Each row was made from one small tree. The marks that hang from a mark follow it in brackets, in alphabetical order. Every link used is in the known rows. Write each row's tree.
Known rows:
tupep(bidi(vafol) sinilo): [-2.92  0.05 -2.81 -0.79 -1.57  0.32  0.06  2.33  0.63 -0.47 -0.25 -0.67
 -3.86 -1.80 -5.04  2.12 -0.84 -1.38 -0.83 -1.08]
bidi(sinilo(beki ponad tupep) vafol): [-0.65  0.13 -0.94  0.58 -2.22  3.81  1.62  0.13  0.90  0.76  1.23 -1.33
 -3.29 -1.46 -2.20  1.51 -0.61  0.24 -1.70  0.36]
sinilo(beki ponad vafol): [-0.81  1.62 -0.93  2.44 -1.60  3.22  0.94  0.16  0.46  1.35  0.09 -1.72
 -1.51  0.35 -2.18  1.64 -1.63  0.57 -0.52 -0.69]
sinilo(ponad(tupep) vafol): [-0.24  2.60 -0.12  1.97 -2.51  2.05 -0.85 -0.51  1.36  1.61 -0.17 -1.27
  1.61  0.67 -3.40  0.71 -1.88  1.24  0.16 -2.11]
ponad(beki(vafol) sinilo tupep): [ 0.59  1.42 -1.26  0.72  0.58 -1.28 -1.24 -0.35  1.38  1.09  3.07 -1.72
  2.22  4.46 -2.32  2.44 -2.26  1.74 -0.21  0.14]
tupep(bidi sinilo): [-1.71  0.23 -2.85  0.29 -1.26  0.13  0.47  1.84  1.20  0.29 -0.25 -0.38
 -2.36 -0.31 -4.94  2.30 -1.16  0.79 -0.85 -1.69]
ponad(beki sinilo(tupep(bidi) vafol)): [-0.16 -0.44 -2.21 -1.81 -2.74 -0.24 -0.11  1.86  1.09  0.80 -0.14 -0.65
  1.19 -1.43 -4.19  2.84 -0.81  1.21 -1.04 -1.32]
sinilo(ponad): [ 0.46  1.96 -1.45  2.03 -0.59  1.77  0.11  0.44  1.18  0.59  1.59 -1.45
 -0.13  1.01 -2.66  1.57 -1.97  1.84 -0.57 -1.17]
bidi(sinilo): [ 0.61  0.26 -1.98  2.52  0.10  0.50  0.28  0.46  1.74  1.00 -0.70 -0.32
 -1.52  1.79 -2.14  1.81 -1.69  1.48 -1.35 -0.51]
sinilo(ponad tupep(bidi) vafol): [-0.55  1.09 -1.10 -0.69 -4.29  2.57  0.77  0.97  1.45  0.85 -0.07 -0.66
  1.83 -3.75 -4.49  1.37 -0.66  1.44 -1.20 -1.11]
sinilo(ponad(beki tupep(bidi)) vafol): [-0.76  2.04 -1.76 -1.57 -3.69  1.66 -0.56  0.13  1.70  2.39  0.21 -1.16
  0.65 -0.93 -4.47  1.59 -1.21  2.22  0.09 -2.79]
ponad(tupep): [ 1.74  1.74 -0.69  1.70  0.20  0.35 -0.91 -0.23  1.48  1.00  0.27 -0.86
 -0.44  2.68 -3.10  1.43 -2.22  1.86 -0.11 -1.44]
sinilo(beki ponad): [ 0.40  1.70 -1.42  2.23 -0.11  3.03  1.12 -0.13  0.56  1.07  1.81 -1.80
 -2.44  1.75 -2.05  1.93 -1.95  1.57 -0.64 -0.69]
sinilo(ponad(beki) vafol): [-0.57  1.43 -2.07  0.90 -2.26  1.34  0.13  1.25  1.34  1.58  0.30 -1.63
  1.08 -0.02 -2.79  1.92 -1.54  1.67 -0.19 -1.52]
ponad(beki(vafol) sinilo tupep(bidi)): [-0.10  1.22 -1.99 -1.08 -0.31 -1.08 -1.11 -0.11  1.47  1.18  2.93 -1.23
  1.11  2.74 -3.54  2.67 -1.71  1.94 -0.60  0.01]
beki(vafol): [ 0.56  1.23 -1.43  2.37  0.72 -0.08  0.39  0.83  1.50  0.28  1.85 -1.20
  1.56  1.89 -1.96  1.93 -2.00  1.41 -1.11  2.30]
bidi(sinilo vafol): [-0.63  0.09 -1.95  1.66 -0.23  0.64 -0.26  1.14  1.20  0.18 -0.76 -0.63
 -2.97  0.25 -2.23  1.67 -1.35 -0.48 -1.31  0.08]
bidi(sinilo(beki ponad tupep)): [ 0.74  0.27 -0.89  1.32 -2.02  3.78  2.05 -0.43  1.47  1.59  1.20 -1.06
 -1.75 -0.05 -2.20  1.64 -0.96  2.27 -1.70 -0.33]
ponad(beki tupep(bidi) vafol): [ 1.73  1.24 -1.80 -2.49  0.17  0.57 -1.31  0.01  2.06  3.16  0.04 -0.65
  1.60  1.94 -3.70  2.56 -2.26  3.09  0.31 -2.61]
sinilo(beki(vafol) tupep(bidi)): [ 0.54  0.22 -1.34 -0.80 -0.98  1.72  2.11  0.63  1.32  0.58  2.36 -0.90
 -0.15 -0.91 -3.02  2.42 -0.86  1.64 -1.96  2.77]

Which tree is each row?
[ 1.21  0.59 -0.48  0.60 -1.21  3.16  0.62 -0.32  2.24  2.43  0.53 -0.70
  3.60  0.27 -2.33  1.47 -1.79  2.86 -1.11 -1.63]
bidi(sinilo(ponad(vafol) tupep))
[ 0.02  1.48 -0.32  2.28 -0.70 -0.26 -1.89 -0.37  0.69  0.86 -0.80 -0.90
  0.98  2.91 -3.18  1.47 -2.20 -0.09  0.08 -2.20]
ponad(sinilo(vafol) tupep)
[ 2.42  1.39 -1.05 -0.57  1.11  0.44 -1.44 -0.06  1.97  2.97  0.39 -1.18
  2.49  3.71 -2.51  2.32 -2.77  3.04  0.68 -2.37]
ponad(beki tupep vafol)
[-2.53  0.46 -2.33 -1.49 -3.35 -0.20 -0.29  1.31  1.67  1.95 -1.50 -0.60
 -0.83 -0.49 -5.54  2.11 -0.91  0.88  0.11 -2.88]
ponad(beki tupep(bidi sinilo(vafol)))
[ 1.02  1.75 -0.71  1.51  1.00  3.61  0.43 -0.44  0.77  2.34  1.43 -1.71
  0.26  2.48 -1.46  2.18 -2.59  1.89 -0.02 -1.47]
sinilo(beki ponad(vafol))
[-0.79  1.32 -1.68 -0.41 -2.11  1.79 -0.68 -0.21  1.74  1.87  1.13 -1.47
 -1.85  0.82 -2.81  1.37 -1.26  1.24 -0.35 -1.80]
bidi(sinilo(ponad(beki tupep)) vafol)
[ 0.15  1.01 -2.37 -2.48 -1.20  0.12 -1.28  1.03  1.27  1.02  0.70 -0.99
 -2.77 -0.39 -4.22  2.22 -1.22  0.83 -0.29 -1.51]
ponad(beki tupep(bidi(vafol)))
[-2.92  0.19 -2.32  0.39 -2.70  0.18  0.49  1.95  1.12  0.63 -1.98 -0.30
 -1.23 -1.64 -5.01  1.97 -0.88 -0.40 -0.71 -1.79]
tupep(bidi sinilo(vafol))
[-0.36  1.45 -0.94  0.45  0.39  0.66 -0.27 -1.19  0.60  0.97  2.70 -1.19
 -1.18  3.19 -2.86  2.39 -1.84  0.72 -0.88  0.78]
ponad(sinilo(beki(vafol)) tupep(bidi))
[-0.59  0.73 -2.00 -2.19 -4.54  2.05  0.92  1.57  1.70  1.41  0.60 -0.99
  1.81 -3.66 -4.50  2.05 -0.47  2.25 -0.94 -1.27]
sinilo(ponad(beki) tupep(bidi) vafol)
[-0.60  1.42 -0.90  0.36 -1.61 -0.14 -1.73 -0.07  0.80  1.00 -1.05 -0.42
  0.22  0.98 -4.30  1.73 -1.74  0.00 -0.25 -2.32]
ponad(sinilo(vafol) tupep(bidi))
[-3.60  1.02 -2.48 -0.81 -2.83  1.81  0.31  1.84  0.59 -0.25  0.95 -1.19
 -3.07 -2.55 -5.17  1.79 -0.77 -0.91 -0.77 -1.90]
tupep(bidi(vafol) sinilo(ponad))
[-3.04 -0.16 -2.27  0.57 -2.13  1.42  1.45  1.45  0.55  1.05 -1.69 -0.56
 -3.59 -1.16 -4.46  2.35 -0.81 -0.68 -0.70 -1.16]
tupep(bidi sinilo(beki vafol))
[-0.48  0.32 -2.25  1.36 -0.53 -1.01 -0.94  1.46  0.71  0.81 -0.25 -1.32
  0.40  1.96 -2.53  2.73 -1.90  0.48 -0.29 -1.59]
ponad(beki sinilo(vafol))
[ 0.60  2.31 -0.44 -1.09 -0.29  3.91 -0.28 -1.65  1.17  3.29  1.16 -1.20
 -0.01  1.70 -3.18  1.86 -2.26  2.41  0.17 -2.72]
sinilo(beki ponad(tupep(bidi) vafol))
[ 0.83  1.75  0.02  1.16  0.04  4.00  0.01 -2.32  1.63  3.68  0.49 -1.10
 -0.17  3.58 -1.68  1.41 -2.37  2.12 -0.11 -2.37]
bidi(sinilo(beki ponad(tupep vafol)))
[-0.60  0.77 -1.40 -1.84 -2.69  3.79  1.22  0.81  0.42  0.26  1.98 -1.35
 -3.31 -3.21 -3.79  1.94 -0.54  0.25 -1.37 -0.05]
sinilo(beki ponad tupep(bidi(vafol)))
[-1.07  1.58 -0.24  2.30 -2.48  3.52  0.56 -1.61  1.29  2.70 -0.87 -1.10
 -1.57  1.36 -2.32  0.93 -1.41  0.96 -0.53 -1.61]
bidi(sinilo(beki ponad(tupep) vafol))
[ 1.98  1.10 -0.15  0.33 -0.19  4.10  1.19 -0.31  1.13  2.24  1.74 -1.58
  1.79  0.92 -2.03  2.07 -2.06  2.49 -0.53 -0.95]
sinilo(beki ponad(vafol) tupep)
[-1.80  0.94 -1.83 -0.57 -0.94  3.49  1.21  0.32  0.84  2.32  0.76 -1.20
 -1.19  0.44 -3.90  2.47 -1.73  1.18 -0.26 -2.79]
tupep(bidi sinilo(beki ponad(vafol)))
[ 0.35  0.72 -1.43 -0.41  0.17  0.22 -0.81  0.45  1.93  2.91  0.14 -1.15
  1.55  3.54 -3.83  2.34 -2.38  2.15  0.81 -3.29]
ponad(beki tupep(sinilo) vafol)
[-1.81  1.23 -1.82 -0.56 -1.34  2.25  0.24  0.84  1.41  1.95  0.50 -0.89
  1.22 -0.12 -4.44  2.10 -1.80  1.41 -0.20 -3.26]
tupep(bidi sinilo(ponad(vafol)))
[-0.68 -0.15 -1.86  1.62  0.23  1.82  0.69  0.56  0.57  0.71 -0.39 -0.97
 -5.41  0.92 -1.62  2.02 -1.17 -0.72 -1.34  0.66]
bidi(sinilo(beki) vafol)
[ 1.46  1.02 -0.72  1.03 -1.46  3.53  1.63 -0.04  0.89  0.88  2.04 -1.59
 -1.06 -0.03 -2.63  1.85 -1.33  2.15 -1.10 -0.22]
sinilo(beki ponad tupep)
[-0.74  0.82 -1.02 -0.70 -3.90  3.73  1.66  0.44  0.89  1.25  0.40 -1.04
 -0.41 -3.13 -3.86  1.76 -0.54  1.22 -1.22 -0.52]
sinilo(beki ponad tupep(bidi) vafol)
[-0.95  0.42 -1.55 -0.87 -1.06  2.01 -0.09 -0.51  0.96  1.53 -0.55 -0.41
 -6.02  0.09 -3.28  1.75 -0.87 -0.26 -1.13 -0.60]
ponad(tupep(bidi(sinilo(beki) vafol)))
